Known rows, with every step that occurs:
V-L-J-W-F-E-P: [ 27 -21 -24  32  20  -6   2 -19  14 -19  13 -25  27  19   9  22  -8   3
   2  21   8 -24   2 -23  31   5  -3   8  16   4  12  10  18 -11  -8   0
 -14 -15  12  -1  -2  18 -10   6  24   8  -1 -10   7   0   2  -8 -16]
F-E: [  3  -4  -4  -2  12  -7  -7 -12   9  -1  11   2  26   6   4   2   5  -7
   5  11  -2  -6   3  -1   9  -4  -3  -2   3  -3  -8   0   6 -13  -2  -1
   0   2   3 -10   9  -5  -5   9   8  -5   5   4   4   5  -2  -5   0]
U-L: [ -1   0  -5   1  -1   8   4   3  -2   4   5   0  10  12  -8   1  -4  -3
   5  -9   2   3  -6   8   3  -5 -14   4   0  -6   6   3   7   7  -4  -2
   2  -3  -2   1  11  -8   5   3 -17   3   6   9 -10   2  -1   2   2]
P-L-J: [  4  -4  -4   7  11   6  11 -15   4 -24   6  -5  -8  12   0  13  12   0
  -3   0  -6   3  -7  -3 -12  -6  -6   3  -3   2  -3 -11   4  -1   0   4
   1   5  -3  -3  -3   3  -1  -6 -13  11  -9  -9  22   3 -14 -13 -30]
J-W-F-L: [ 21 -10   3  24   3  14  -1   7  -1  -5  -1 -20  13  10   2  -3 -16   2
   9  -5  11  -3  -4  -7  24  21  -2  -2   9  -5  27  12   2   9  -3   2
 -18  -5   4  10 -17   3  -1   6   7   7  14  -9  11  11 -18 -11  -1]
W-F-E-U-L: [ 15  -7 -32  12  19  15  -5 -17  10   3   9  -4  43  15   1  12   4 -24
   2   7  -2  -1  -1 -20  23  -5 -23  26   9   5  18  13  16  -9 -16   1
 -34  -2   5  -9  15  -4  -7   2   8   3  20   4  -4   7   3   1  12]
V-L: [  2  -2  -5   5   4   3   2  -2   1  -3  -5   1 -11  13  -3   2   3   5
   0   4  -1   3  -2  -7   0   4  15  -4   5  13   0   1  10  -7  -4  -3
   2   0   2   8  -8  11  -4  -1   1   5  -1  -8 -10  -4  13   5 -12]
P-E-V-L-J-W: [ 16 -18 -36  35   8   9  -1  -7   3 -21   8  -6 -15  31 -11   1 -15  14
   7  -2   4 -23 -22  -6  -7   6   3 -12   3  14  11  -3   5  -6 -10  -5
 -12  -7  -7   4 -17  11   7 -17  13  18  -7 -12   9  15   4  -2 -19]
W-F-E-U-L-P: [ 15 -16 -30  14  20  18  -4 -14   7 -22   9  -3  53  14  -7  22   8 -31
   4   5  -1   6   1 -21  32  -7 -25  24  14   8   9  16  12  -3 -22  -2
 -33  -7   7  -9  12   2  -3   7   1   4  19   0   2   7   1   7   0]
J-L: [  3   1  -1   5   5   2   5   6  -4   0  23   6  -5   6  -6  -6  -8   1
   3  -4  -1   1  -5   3  -3 -19  -3   3   5  -6   1   4  -4  -1   9   2
  -1  -3  -2   4  -5  -2   5  -5  -9   8   1  11   2   1  -5  -7   3]
U-E-P-L-V: [  9  -4 -22  -1   2  -9   0 -11  -1 -18   4   8  26  33  11  -1  18  -6
   4  11   1  -5   0   1   4  -1  -3  19   1  12  -2  -5  12  -5   6   3
   4  -7  -6   3  10  10  -6  10   6  -7  -2  -4  25  -2  -8 -16 -31]
E-U: [ -5   2 -21   4  13   8  -2  -4   3  -3  -1   0   8  -4  -6   0  -2 -14
  -6   5  -2   1 -10 -11  -2   1  -4  18   1  15   6   4   2  -3  -2   1
 -10   4   3   4  -3   4  -1  -8   4   1   7   1  10  -2   5   8   2]
U-E-V-L: [  2 -16 -25   0   2  12 -11  -6   7  12  -6   5  14  28  10   4   5   6
   8   6  -4  -2  -1   1   8  12  20  -7  -1  51   1  -2  14 -17 -16  -4
  -5  -8  -9  13  -1   2 -11 -13  13  -5   4  -6 -11   6  22  14 -21]
U-L-F: [  4   8  -3   0  -5   8  -4   8  -2 -12   6   0  14  17  -4  -3 -10  18
  12  -7   3   3  -8  -5 -14  -9 -10   8   6 -18   9   5  -1   7  -5  -2
  -3  -6  -3  -3   2   6   2   7 -20   0  -3   8 -11   5   5   4  -8]
V-L-U-E: [  0  -6  -4  -4  -1   5  -6   1  14  -3  -6  -1  12  10   8   2   1  12
  10   1  -6  -7   1 -16   4  -1  18   4   4  24  -2  -1  -4 -15  -4  -9
  -7  -6   3   2 -14   6  -6   0   5   5  -7  -9 -12  -3  23 -15 -26]
W-F-E-U: [ 12  -7 -28  14  20   8  -6 -21  11   0   6  -7  31   6   7   8   3 -19
  -1  16  -1  -5   5 -23  19   6 -11  19   9  12   7   9   6 -16 -13  -2
 -35  -2  11  -7   8   3  -7   0  24  -1  15  -5  10   5  -1  -1  10]
V-L-J-W: [  7  -6   6  21  13   8   8   0   2 -30   9 -17  -5  10  -8   5 -22   6
   1   6  -1 -12  -6  -7   2   1  12  -4   6  11  14   1   4   3  -3  -1
   1  -4   6   5 -22   6   5   4  -3  19  -2 -10  -2  -1   8   0 -27]
J-W-F-L-U-E-P: [ 21 -16 -17  25  -7   2  -2   5   9   5  -1 -21  51   6  18   4 -14  13
  13   1   9 -14  -2 -21  31  13 -10  16  10   0  22  11  -6  -6   2  -6
 -22 -15   6   7 -12  10  -7  10  17  -8   6  -7  14   3  -7 -33  -9]
P-L-F-E: [ 11   0  -7   0  13  -6  -5 -14   8 -13  15   0  16  21   6  -6  14  21
  12  11  -1   6   2 -12 -23  -9  -2   6   5 -19  -3  -1   9 -10  -2   8
  -7   3   0 -19   9  12  -4  16   2  -5  -3  -3  25  12 -13 -10 -33]
W-F-E-V-L-P: [ 19 -29 -30  12  15   6  -9 -23  11 -16   8  -7  22  33  10  26  20   0
   8   7   3   1   7 -19  30   7  12 -10  14  25  -2  14  21 -21 -23  -5
 -22  -8  -3  -2   2  15  -8   1  19   0   5 -14  -5  13  14  11 -18]
V-L-J: [  1  -9  -2   5  11   7   7  -6   6 -24   0  -6  -9  14  -6  19   8   0
  -2   1  -7  -8  -7 -12  -2   1  16  -6   3  18  -1  -6   4  -6  -6  -5
   1   0   7   5 -18   9  -2 -11 -10  13  -8 -12  -1  -6  13   0 -24]
E-V-L: [  5 -17 -25  10   2   9  -1  -8  -2   7  -5   4  -8  26  -3   7   6   8
   0   1  -2   2  -7  -6  -1  13  21 -14   2  23   0   1  15 -15 -11  -3
  -5  -2  -7   6   0   6  -4 -13   4  -2  -4  -7  -4   4  17   9 -15]
J-W: [ 11   2   9  12   5   1   1   2  -3  -3   6 -12   0  -4  -6 -15 -25   5
   7   4  10  -7  -4   6   2   1  -5  -1   0  -7  15   0  -1   8   0   1
   2  -3   1  -1  -3   2   5  17   6   6   9  -2  -1   2  -7   0   0]
L-J-W-F-E: [ 19 -13   2  23  21   7  -4 -20  12 -27  21 -26  33   5   9  15 -19  -5
   7  11   5 -19  10 -13  24  -4 -13   1   4  -3  13  10   3  -4  -6  -2
 -20  -3   7 -12   0   1   2  10  16  10  10 -11   7   8  -9  -9  -4]
U-L-J: [  0  -4  -7   4   3  14   7  -3   4 -18   7  -9  20  14 -12  17  -5 -10
   2 -11  -3  -2  -8   0   3  -8 -13   4   2  -2   7  -1   5   7  -3  -2
   3  -3  -3   0  -2  -7   6 -13 -25  11  -4   3  -4   2   2   0  -6]
U-E-V-L-J: [  2 -17 -26   3   7  18  -4 -13  10 -11   1  -1  21  33   5  19   5  -1
   5   4 -10  -7  -1 -11   8   7  14  -7  -1  58  -2  -4   7 -20 -13  -3
  -7  -6 -10  10  -7   1  -6 -31   5   3  -8  -9  -1   3  23   8 -30]

Rows:
[  3   2  -5  -4   1   5   1  -2  -3 -22  12   5  14  27 -11   1  -3 -14
   6  -5   1  -3  -8   7   4  -9  -5   3   7 -15  11   7   6  14   0   3
   5  -5  -5  -1   5   1   3  14 -23   5   6   0  -6   2   3  -3  -3]	U-L-V
[  6   3  -2   2  -1   0  -8   5   0 -14  -3   1 -13  16   0  -1   3  30
  11   5  -2  -2  -2 -15 -17   0  22   1  10   0   7   4   3  -4  -8  -6
  -8  -4   9   2 -15  19  -3   2  -3   2  -5  -8  -5   2  15   7 -27]	V-L-F
[ 20 -24 -27  21  18  -7   5 -33  10 -15  15 -13  29  16  18  27  26  -3
  -5  10  -4  -5   6 -23  18  -1 -15  13   8  -5  -4  -1  21 -16  -2   4
 -15  -7   8  -9  13  12  -8  -3  14  -1  -7 -10  31   8 -23 -25 -21]	W-F-E-P-L-J
[  4 -12 -20  -2   2  10  -9 -14   5   7   5   1  22  20  14  -6  12  20
  11  -2  -6   6  -7 -10  -8  -2  -1  -1  -9  19  -7  -5   5 -20   3  -1
 -14  -3 -17  -6  12   2  -4  -9   2  -5  -8  -8  15  10   3 -22 -31]	P-L-U-E-V
[ -1   0 -38  16   1   2  -5   0   2  -5  -5   6  -5   7 -10  -4   4 -10
  -3   3  -4 -11 -18 -15 -13   0 -15  22   4   3   1  -4 -13  -8  -5  -6
 -24   2   6   1  -8   7   0 -14  14   6   7  -1  18   7  -1   3  11]	P-E-U
[ 17  -7   2  25   7  20  10   1   5 -22  16 -23  20  11  -3  12 -29  -6
   8  -7   7 -13   2  -7  21  -1 -20   1   4 -10  29  10   8   9  -9   0
 -18  -6   2  -1   0   1   3  -1  -7  18  10  -5 -10   7  -7  -5  -4]	U-L-J-W-F
[ 21 -14 -27  15  10 -15  -1 -26  11  10  13  -7  24  11  23  13  24  18
   4   9   1  -5   1 -27  12  -6 -18  15   5 -26  -2   6  16 -21   6   0
 -22  -5   6 -22  21  15  -8  13  14  -5  -8 -11  27   8 -14 -42 -17]	W-F-E-P-L-U
[ -1  -9 -24   4  -5  -5  -2  -1  15   7 -12   0  25   7  10  10   9  15
   8   7  -2  -9  -2 -24   7   0  12  16   7  19  -6  -1   2 -17   3  -6
  -3 -13   5   4  -6  14  -5  -1  11  -2 -15  -3  -5 -11  19 -20 -20]	V-L-U-E-P
[  6 -21 -28   6  15   1 -10 -19   5  11   6   3  13  32   5   7  14   3
   5  10  -1  -3  -6  -6   8   4  16 -11   9  20  -7   2  23 -24 -14   0
  -2  -3  -5  -2   8   2  -8  -7  13  -5   1  -1   2  10  14   5 -16]	F-E-V-L
[ 12 -14  -3  11  -2  11   2   5   3  -1  -7 -10  12  14   3  12   9  -4
   2  -6   5   3  -3  -9  22  18   1  -1  11   2  13  10   1   0  -5  -6
 -19  -2   6   9 -16   1 -10  -9  -2   0  12  -8  13   6 -13  -9   0]	W-F-L
[ -5 -13 -20  -7  -5   6 -17  -8   9  13   2   4  32  14  14   3   2  18
  11  -4  -1  -6  -3 -10   3   1   1   0  -3  25  -5  -1  -2 -18  -1  -7
 -11  -3 -15  -5   4  -6  -2 -11   6  -8  -4  -2  -2   9  15 -14 -11]	L-U-E-V
[  8 -16 -18  15  10  23  -3 -12   8 -17   9 -12  20  28   1   6 -23   7
   9   3   1 -12  -6  -4   9   7  11  -7  -1  49  12  -7   8  -6 -14   0
  -5  -8 -10  10 -11   2  -1 -15  14  10   2  -9  -4   5  15  11 -30]	U-E-V-L-J-W
[  0  -9 -20   0   1  11  -7   0   6  12  29   6  30  17  14  -1  -9  18
  14  -7  -3  -7  -6  -4   0 -18  -3  -3   0  17  -1   2 -10 -17  11  -3
 -13  -8 -11  -1  -3  -5   5 -14  -2  -1  -3   7   2   8  12 -19  -6]	J-L-U-E-V
[  0   2 -26  13   9  14   2   1  -2   1   0   2  18   5 -15   2  -5 -19
   1  -2  -4  10 -16  -4   1  -5 -20  23   3   8  13   5   8   3  -8  -1
  -8   1  -2   0   8  -3   2  -9 -12   4   8   9  -1  -2   3   8   5]	E-U-L
[  5  -3 -15   9  -8  -3  -5   6   2 -31  -5   6  -4   8 -14   4  11  -8
   5  -3   0  -9  -6  -5   3  -7  -9   6   2  -7  -6   0 -14  -2  -6  -9
  -5  -2   1  -7 -11   9   5   1  10   2  -3  -4  12  11  -7   2   0]	L-P-E
[  6   2   1   3   4   0   2   4  -8 -26  34   9  -3  27  -8  -5  -7  -6
   3  -1  -1 -11  -4   5  -3 -23   5   1  10 -14   5   7  -2   4  13  -2
  -1  -8  -2  -2  -8   5   7   4 -14   9   6   3   7   1   3  -7  -1]	J-L-V
[  8  -4  -7   2  10  -5 -16  -6  12 -17   8   0  16  24   3   2   7  21
  11  17  -1  -5   4 -19  -9  -5  19  -2  15  -1  -4   3   8 -16  -8  -3
  -7  -4   8  -7  -8  15  -6  12   7  -3  -3  -8   1   6  15   3 -23]	V-L-F-E
[  6  -4 -20  10  -9   8   1   9   2 -26  -2   9   6  16 -19   6   8 -12
   8 -11   0  -3 -13  -5   4 -10 -23   8   6 -14   2   1  -4   6 -10  -9
  -4  -8  -8  -3  -3   1   8   5  -9   6   2   4  -2  11  -2   3  -1]	U-L-P-E
[ 20 -10   2  28  13  18   6  -6   4 -27   7 -22  -8  13   4  17 -18   6
   5   6   2 -13   4 -19  14   8   9  -6   9   5  22   8   7   3 -12  -2
 -20  -8  10   4 -18  16   0  -2   5  21   5 -20  -5   1   4  -7 -18]	V-L-J-W-F
[ 19  -9  -1  17  18   0  -4 -13  11  -5  15 -19  25   9  11  -7 -17   2
   9  14  11 -13   9  -9  25   2 -10  -4   6 -10  15  12   9  -4  -7   5
 -22  -7   4  -9   8   0  -2  20  26   2  17  -7   1   9  -9  -9   4]	J-W-F-E
[  0 -12  -4   8   3   9   5  -2   3 -20  -1  -9  17  12 -10  18   6  -9
  -1  -5  -7  -2  -9  -4   6   8   2  -3  11   8   1  -6  -6   3   1  -1
   4   1   5   7 -25  -4  -4 -17 -21   6  -2   0  25   4  -8 -10 -17]	F-L-J
[ 22 -18  -4  26  26  10  -1 -21  11 -28  19 -27  18  20   5  13 -15   1
   7  17   1 -17   7 -20  25   1   4  -7  11   6  13   6  11 -10 -13  -2
 -18  -9  11  -5 -13   9  -7   7  18  15   7 -17   0   6   4  -7 -17]	V-L-J-W-F-E
[  1  -9 -33   9  19  10  -6 -12   8   3  11   2  45  13 -10   6  -1 -25
   2   7  -5   4 -10  -5   8 -10 -23  23   4   6   6   2  10 -10 -11   3
 -10  -2   4  -7  14 -13  -4   3  -5   1  13  13   3   4   5   6   6]	F-E-U-L
[  6  -7 -18  11  -2 -11   8  -9   3   5   2   0   3   3   8   4  17  25
  -1  -1  -1   1 -13 -15 -10  -4  -8  17  -1 -23  -4  -2   6  -6  15   4
   2  -2   3 -10  10  16   1   9  -3  -3 -18  -7  27   2 -11 -36 -23]	E-P-L-U
[  9 -15  -4   0  -9  16  -8   2  12  -1  -4 -12  40   9  14  10   9   4
  10  -5  -1  -5   6 -19  28  11   3   7   7  15  11   6  -9  -9  -2 -11
 -25  -8   3   5 -20  -3 -12  -7   1  -3   2 -12   6   7  -4 -26 -15]	W-F-L-U-E
[  4  -7  -4   2   4  10   3   1   3 -29  -8   3  -6  13  -9  13  12  -5
   2   1   0   7   0  -8  10   3  19  -2   6  15  -2   5   3  -2 -11  -6
   5  -4   2   5 -17  13  -3   6  -5   7  -2  -9  -5  -2  16  10 -25]	V-L-P
[ 12 -23 -18  23  26   9  -5 -25  11 -17  21 -12  20  33   1   9 -14   5
   8  11   3 -16  -5  -4   8   1   7 -15  11  23   7   3  19 -15 -13   1
   0  -7  -6  -4  -5   3   0  -3  11   7  -2  -9   8  10  11  -1 -24]	F-E-V-L-J-W
[ 33 -15 -22  29  17 -12   3 -21   6   3  14 -14  20  14  18  -6  -3   8
   8  17  12  -5   2 -11  19   4 -20  10   7 -17  15  10  24  -9  -4   8
 -18  -7   5 -10  19  17  -6  23  34  -4   8  -7  29  10 -27 -20 -18]	J-W-F-E-P-L
[  8 -13 -25   7   8 -21  -7 -16   7   8   9   2  32   4  10   8  12  -2
   0  14   3 -10   0  -4  15  -3 -11  11   9  -7  -9  -1  10 -11   0   5
   6  -8   4  -6  15   4  -3   6  17 -12  -2   9  15  -2  -3  -8   3]	F-E-P
[ 30 -15 -19  30  13 -13   2 -20  10   1  19 -19  27  11  21   3  -1  25
  15  14  11  -9  -1 -22  17  -4 -19  12   8 -34  12  10  15 -16   7   5
 -24  -8   6 -20  14  20  -2  29  21  -5   1 -13  28   9 -19 -45 -18]	J-W-F-E-P-L-U
[  7   1  -8  -1   7   2 -12  -6   7  -7  18   4  40  23  -1   2  -1  11
  15   4   2  -1   0  -6  -7 -17 -15   6   9 -23   7   6   2  -1  -9   0
  -3  -6   0 -12  10  -2   0  16  -9  -5   3   8  -4   9   3  -1  -7]	U-L-F-E
[ 23 -17 -17  29  13  -7   1 -21  10 -14  18 -24  42   7  19  18 -11   0
   2  14   6 -25   9 -20  30   3 -18  12   8 -12  10   7   9  -8  -5   0
 -16 -13   9  -7   6  10   1   6  23   3   6  -6  15   4 -13 -13  -3]	L-J-W-F-E-P
[  1   1  -2   6   3  -1   3  10   0  -4  33   2  -1  -1   0  -4 -10  15
   8  -8  -4  -4 -10  -8 -10 -26  -2   5   4 -22   1   8  -8  -5  14  -6
  -2  -5   0 -10 -10  -1   8   2 -19   8  -8   4   1  -1   3 -27  -1]	J-L-U
